Known rows, with every step that occurs:
levab pepom: [ 0.35 -0.13 -0.26 -0.25 -0.17  0.24 -0.19 -0.02 -0.03  0.42 -0.03 -0.04
 -0.02  0.12  0.00 -0.38 -0.10 -0.05 -0.23  0.02  0.27  0.24  0.38  0.09]
levab pepom gepevu: [-0.04 -0.13 -0.05 -0.01 -0.11  0.24 -0.05 -0.25  0.00  0.42  0.06 -0.16
 -0.14  0.34  0.24 -0.15 -0.29  0.02 -0.27  0.21  0.27  0.18  0.22  0.02]
gepevu pepom gufes pono fuloseg: [ 0.27  0.03  0.08  0.37  0.04 -0.18 -0.03  0.46 -0.11  0.29  0.09  0.24
  0.04 -0.04 -0.21 -0.23  0.31  0.09  0.42  0.35  0.03 -0.01  0.02  0.01]
gepevu pepom levab pono fuloseg: [-0.09  0.20 -0.21  0.30 -0.13 -0.04 -0.30  0.16 -0.14  0.07 -0.01  0.21
  0.51 -0.22  0.23 -0.11  0.06 -0.15  0.24  0.23  0.03  0.26  0.18 -0.05]
gepevu pono gufes pepom: [ 0.09 -0.22 -0.11  0.03  0.06  0.29  0.21  0.25  0.38 -0.37  0.12  0.11
  0.14 -0.22 -0.45 -0.09  0.59  0.17  0.65 -0.14 -0.11 -0.07 -0.44  0.23]
levab pepom gepevu pono: [ 0.00 -0.14  0.02  0.25 -0.20  0.13 -0.13 -0.27  0.13  0.16  0.21 -0.40
 -0.25  0.45  0.23 -0.51  0.00  0.21  0.11  0.17  0.22 -0.09  0.02  0.09]
gepevu pepom gufes pono: [ 0.31  0.10  0.30  0.05 -0.07  0.13 -0.03  0.48 -0.13 -0.16  0.14 -0.09
  0.01  0.08 -0.43 -0.14  0.29  0.17  0.32  0.35  0.13 -0.08  0.12 -0.02]
gepevu pono fuloseg: [ 0.18 -0.32 -0.25  0.41  0.10 -0.24 -0.07  0.09  0.26  0.21  0.04  0.14
 -0.15  0.04  0.17 -0.67  0.32  0.06  0.32  0.12 -0.14 -0.19 -0.13  0.32]
pepom fuloseg: [ 0.31  0.04 -0.20  0.05  0.05  0.14  0.09  0.09  0.10  0.02 -0.11  0.04
 -0.12  0.17  0.12  0.16 -0.22  0.04 -0.22  0.25  0.09  0.10  0.11 -0.28]
fuloseg pono: [ 0.23 -0.23  0.19 -0.27  0.03 -0.27 -0.07  0.00  0.14 -0.07 -0.16 -0.19
 -0.04  0.08 -0.27 -0.07  0.01 -0.22 -0.16 -0.16  0.03 -0.37  0.05  0.21]
pono levab: [-0.21 -0.05 -0.24 -0.08  0.18 -0.15  0.02 -0.09  0.02 -0.08 -0.05  0.19
 -0.21  0.07  0.27 -0.18 -0.12 -0.02 -0.30  0.01 -0.17  0.11  0.05  0.13]
gufes pepom levab: [-0.09  0.05  0.20  0.02 -0.15  0.51  0.25  0.02  0.52 -0.42 -0.18 -0.06
  0.34 -0.11 -0.06  0.11  0.32 -0.21 -0.13  0.10  0.10  0.18  0.00 -0.28]
pono fuloseg: [ 0.15 -0.31 -0.34  0.13  0.19 -0.14  0.03  0.14  0.10  0.45 -0.10  0.37
 -0.07 -0.09  0.13 -0.28  0.03 -0.15 -0.13  0.15 -0.05  0.06  0.11  0.24]
fuloseg pono gepevu pepom: [-0.14  0.16  0.25 -0.42  0.17 -0.21 -0.27  0.31 -0.19  0.17  0.14  0.00
 -0.09 -0.33 -0.31 -0.09 -0.10  0.21 -0.04 -0.33 -0.28 -0.32 -0.09  0.17]
pepom gepevu: [-0.19 -0.19  0.06  0.10  0.11  0.14  0.18  0.01  0.12  0.05  0.07 -0.13
 -0.28  0.22  0.12 -0.02 -0.24  0.02 -0.27  0.28  0.10 -0.03 -0.03  0.13]
fuloseg pono gufes: [ 0.16 -0.27 -0.04 -0.38  0.22 -0.29  0.16  0.01 -0.01 -0.03 -0.11  0.07
  0.05 -0.12 -0.34  0.50  0.01 -0.19  0.10 -0.32 -0.01 -0.20 -0.31  0.12]
fuloseg pono levab pepom: [ 0.02 -0.08 -0.05 -0.33 -0.10 -0.46 -0.28 -0.41 -0.12  0.13 -0.16 -0.13
 -0.03  0.17  0.12 -0.04 -0.15 -0.15 -0.32 -0.34  0.03 -0.07  0.20  0.02]
fuloseg pono levab: [-0.14 -0.13  0.10 -0.20  0.17 -0.56 -0.04 -0.20  0.03 -0.23 -0.18 -0.06
 -0.14  0.09  0.08  0.06 -0.08 -0.18 -0.31 -0.23 -0.21 -0.27 -0.05  0.16]
pono levab pepom gepevu: [-0.36 -0.01 -0.13  0.00  0.01 -0.05 -0.03 -0.49 -0.10  0.23  0.05 -0.01
 -0.22  0.35  0.56  0.01 -0.39  0.05 -0.43  0.09  0.07  0.25  0.09 -0.10]
pepom gufes pono gepevu: [-0.13 -0.09  0.24  0.12  0.11  0.05  0.49 -0.10 -0.23  0.05 -0.01  0.05
 -0.38 -0.05 -0.01  0.08  0.03 -0.02 -0.09 -0.11 -0.07 -0.12 -0.08  0.04]
fuloseg pono gufes pepom gepevu: [-0.25 -0.24  0.38 -0.17  0.17 -0.05  0.35 -0.01  0.34 -0.30 -0.03 -0.02
  0.14 -0.14 -0.45  0.68  0.12 -0.15  0.18 -0.18  0.00 -0.25 -0.57  0.09]
levab pepom fuloseg pono gepevu: [ 0.18  0.13 -0.01 -0.29 -0.04 -0.18 -0.06 -0.43 -0.25  0.42 -0.13 -0.07
 -0.14 -0.01  0.20  0.40 -0.43 -0.01 -0.34 -0.49  0.00 -0.05  0.01 -0.39]
gepevu pepom fuloseg pono: [ 0.43  0.28  0.16 -0.18 -0.01 -0.23 -0.35  0.34  0.00 -0.12  0.01 -0.17
  0.07  0.05 -0.29  0.19 -0.09  0.18  0.06  0.05 -0.05 -0.20  0.02 -0.29]
levab pono gufes pepom: [-0.05 -0.26 -0.20  0.00 -0.03  0.30  0.20  0.14  0.06 -0.34 -0.01  0.32
  0.41 -0.38 -0.50  0.23  0.24 -0.27  0.36 -0.22  0.09  0.19 -0.07  0.45]
gufes pono gepevu pepom fuloseg: [-0.02  0.45  0.23 -0.08  0.07  0.16  0.02  0.26 -0.26  0.14  0.25 -0.02
 -0.16 -0.33  0.02 -0.06 -0.11  0.33  0.01 -0.05 -0.10  0.01 -0.08 -0.32]
fuloseg pono levab pepom gufes: [ 0.09 -0.09 -0.05 -0.05 -0.10 -0.45 -0.08 -0.47 -0.17 -0.02 -0.26  0.02
 -0.08  0.48  0.07  0.49 -0.10 -0.14 -0.18 -0.18 -0.01 -0.05  0.07 -0.12]
levab pono: [ 0.10 -0.28 -0.19  0.10 -0.11  0.08 -0.06  0.01 -0.10 -0.10 -0.04 -0.03
  0.05 -0.05 -0.07 -0.33 -0.05 -0.29 -0.02  0.05  0.14  0.03  0.33  0.47]

Rows:
[-0.14 -0.01 -0.10  0.17 -0.24  0.19  0.06 -0.25  0.01 -0.29 -0.13 -0.17
  0.30  0.02  0.21  0.09 -0.06 -0.40 -0.10  0.09  0.22  0.18  0.22 -0.05] : pepom levab pono
[ 0.06 -0.34 -0.43  0.37  0.02 -0.23 -0.06 -0.01 -0.06  0.29 -0.10  0.34
  0.14 -0.19  0.17 -0.39 -0.03 -0.40  0.09  0.06  0.05  0.06  0.23  0.50] : levab pono fuloseg
[-0.16  0.20 -0.05 -0.04  0.23  0.20 -0.03  0.43 -0.27  0.12  0.15  0.29
 -0.23 -0.10 -0.26  0.18 -0.07  0.41  0.03  0.12 -0.26  0.07 -0.07  0.07] : pono gepevu pepom gufes
[-0.08  0.28 -0.03  0.06 -0.24  0.23 -0.32  0.16 -0.13 -0.30  0.05 -0.10
  0.46 -0.09 -0.03 -0.04  0.02 -0.08  0.10  0.22  0.14  0.23  0.27 -0.07] : gepevu pepom levab pono
[ 0.27  0.08 -0.03  0.04  0.06  0.19 -0.20  0.57 -0.11 -0.09  0.06  0.14
 -0.03  0.21 -0.41  0.09  0.09  0.29  0.14  0.44 -0.02  0.07  0.11  0.08] : gepevu pepom gufes
[-0.50  0.11 -0.05  0.05 -0.04  0.15  0.21 -0.40 -0.21 -0.15 -0.07  0.01
  0.11 -0.27  0.35  0.26 -0.25 -0.31 -0.21 -0.23 -0.06  0.18  0.08 -0.03] : pepom levab pono gepevu
[-0.11  0.21  0.30 -0.22  0.09  0.16 -0.05  0.35 -0.23  0.27  0.30 -0.03
 -0.15 -0.47 -0.12 -0.48  0.04  0.27  0.08 -0.12 -0.07 -0.10  0.06  0.15] : gufes pono gepevu pepom
[ 0.17  0.19 -0.39  0.22 -0.15 -0.14 -0.20 -0.43 -0.01 -0.05  0.04 -0.08
 -0.21  0.44  0.52 -0.12 -0.04  0.27  0.03  0.05 -0.05  0.19  0.04 -0.43] : gepevu pono levab pepom fuloseg
[ 0.44 -0.12  0.11  0.05 -0.32  0.17  0.13 -0.18 -0.14  0.18 -0.05 -0.18
 -0.03  0.28 -0.10 -0.15  0.12 -0.13  0.01  0.10  0.39  0.12  0.30 -0.13] : levab pepom gufes pono
[-0.33 -0.08  0.16 -0.11 -0.03 -0.48 -0.09 -0.59 -0.08  0.12 -0.06 -0.25
 -0.16  0.36  0.37  0.23 -0.37 -0.12 -0.36 -0.15  0.02 -0.11 -0.05 -0.08] : fuloseg pono levab pepom gepevu
[-0.30 -0.16 -0.21  0.01  0.06  0.08  0.12 -0.16 -0.32  0.07  0.05  0.13
 -0.15 -0.32  0.06 -0.14 -0.23 -0.20 -0.13 -0.24 -0.08  0.00  0.16  0.49] : levab pono gepevu
[ 0.40 -0.02  0.11 -0.08  0.05 -0.27  0.02 -0.08  0.11 -0.14 -0.19 -0.20
 -0.07  0.15 -0.07  0.39 -0.16 -0.14 -0.22 -0.10  0.03 -0.28  0.00 -0.25] : pepom fuloseg pono
[-0.31  0.40  0.38 -0.40  0.09 -0.11 -0.12  0.09 -0.12 -0.05  0.00 -0.17
  0.11 -0.29 -0.04  0.31 -0.10  0.11 -0.11 -0.29 -0.23 -0.14 -0.22 -0.31] : fuloseg pono gepevu pepom levab
[-0.04  0.45 -0.14 -0.13  0.24  0.21 -0.14  0.33 -0.23  0.20  0.16  0.19
 -0.17 -0.20 -0.01  0.18 -0.30  0.46 -0.13  0.02 -0.25  0.16 -0.07 -0.30] : pono gepevu pepom fuloseg
[ 0.34 -0.01  0.33 -0.03 -0.12 -0.02  0.09  0.09  0.43 -0.46 -0.21 -0.14
  0.14 -0.02 -0.37  0.35  0.15 -0.16 -0.05 -0.12  0.00 -0.25 -0.08 -0.23] : gufes pepom fuloseg pono
[-0.28  0.14 -0.12 -0.09  0.06  0.12 -0.27  0.28 -0.43  0.11  0.23  0.16
 -0.02 -0.44 -0.16 -0.31 -0.18  0.17  0.13 -0.12 -0.16  0.07  0.17  0.49] : levab pono gepevu pepom
[ 0.02  0.10 -0.01  0.01  0.14 -0.57  0.05 -0.32  0.04 -0.30 -0.22 -0.04
 -0.12  0.21  0.24  0.51 -0.24 -0.09 -0.32 -0.15 -0.19 -0.18 -0.15 -0.34] : pepom fuloseg pono levab
[-0.32  0.52  0.42 -0.18  0.01  0.24  0.07  0.13 -0.14  0.03  0.19 -0.17
  0.08 -0.41  0.19 -0.05  0.05  0.14 -0.02 -0.07 -0.05  0.07 -0.09 -0.38] : gufes pono gepevu pepom levab
[-0.26 -0.18  0.29  0.13  0.01  0.39  0.27  0.13  0.40 -0.22  0.03 -0.08
 -0.07  0.03 -0.21 -0.08  0.07  0.00 -0.07  0.24  0.08 -0.09 -0.08  0.17] : gufes pepom gepevu
[-0.19 -0.08 -0.12  0.50 -0.22  0.16  0.16 -0.09  0.30 -0.23 -0.22  0.21
  0.59 -0.30  0.14 -0.01  0.29 -0.52  0.18  0.05  0.07  0.23  0.11  0.00] : gufes pepom levab pono fuloseg
[ 0.16 -0.21 -0.27  0.00  0.13  0.03  0.08  0.15  0.12 -0.11  0.16  0.06
 -0.05 -0.01 -0.12 -0.07  0.29  0.17  0.45 -0.05 -0.10 -0.09 -0.39  0.22] : gepevu pono gufes
[ 0.01 -0.24 -0.20  0.50 -0.08 -0.12 -0.10 -0.30  0.10  0.55  0.17 -0.06
 -0.19  0.32  0.43 -0.58  0.04  0.14  0.25  0.22  0.11 -0.05 -0.07  0.13] : levab pepom gepevu pono fuloseg
[ 0.03  0.34  0.07 -0.16 -0.06  0.33 -0.21  0.35  0.11 -0.14  0.06 -0.10
  0.29  0.00 -0.01  0.03  0.06  0.13 -0.05  0.31  0.04  0.24  0.08 -0.39] : gepevu pepom levab
[ 0.39 -0.17 -0.28  0.02 -0.19  0.21 -0.05 -0.07 -0.11  0.25 -0.13  0.08
 -0.04  0.40 -0.09  0.14 -0.05 -0.03 -0.12  0.20  0.25  0.25  0.31 -0.08] : levab pepom gufes
[-0.19 -0.18  0.14  0.34  0.02  0.03  0.08 -0.04  0.26 -0.19  0.19 -0.34
 -0.34  0.36  0.16 -0.37  0.08  0.20  0.14  0.34  0.01 -0.29 -0.22  0.24] : pepom gepevu pono
[-0.08  0.23  0.17  0.13  0.04 -0.17 -0.01  0.23 -0.21 -0.29  0.09  0.05
 -0.09  0.13 -0.08 -0.02  0.19  0.24  0.12  0.29 -0.10  0.03  0.06 -0.10] : gepevu pepom gufes pono levab
[-0.06  0.03  0.30 -0.28  0.00  0.07  0.33 -0.09  0.38 -0.52 -0.25 -0.01
  0.56 -0.21 -0.34  0.87  0.31 -0.29  0.13 -0.37  0.00 -0.02 -0.51 -0.34] : fuloseg pono gufes pepom levab
[ 0.40 -0.24 -0.10  0.33 -0.20 -0.11  0.12 -0.15 -0.12  0.58 -0.13  0.18
  0.00  0.16  0.14 -0.17  0.18 -0.23  0.15  0.09  0.30  0.13  0.24 -0.12] : levab pepom gufes pono fuloseg
[-0.10  0.06  0.04  0.11 -0.07  0.40  0.32 -0.01  0.51 -0.60  0.02  0.02
  0.46 -0.15 -0.16  0.33  0.60  0.06  0.51 -0.11 -0.07  0.10 -0.53 -0.23] : gepevu pono gufes pepom levab
[-0.16  0.21 -0.05 -0.29  0.24  0.20 -0.22  0.42 -0.24  0.33  0.24  0.19
 -0.17 -0.35 -0.11 -0.25 -0.14  0.38 -0.05 -0.06 -0.26  0.05  0.05  0.21] : pono gepevu pepom
[ 0.01 -0.04 -0.31  0.07 -0.16 -0.15 -0.26 -0.36 -0.01  0.02  0.10 -0.08
 -0.18  0.33  0.34 -0.56  0.12  0.17  0.04 -0.09 -0.06  0.09  0.10  0.08] : gepevu pono levab pepom
[-0.02  0.09  0.12 -0.21  0.20 -0.29  0.16 -0.18 -0.07  0.05 -0.13  0.02
 -0.26 -0.11  0.09  0.49 -0.33 -0.01 -0.31 -0.37 -0.18 -0.28 -0.24 -0.25] : pepom fuloseg pono gepevu
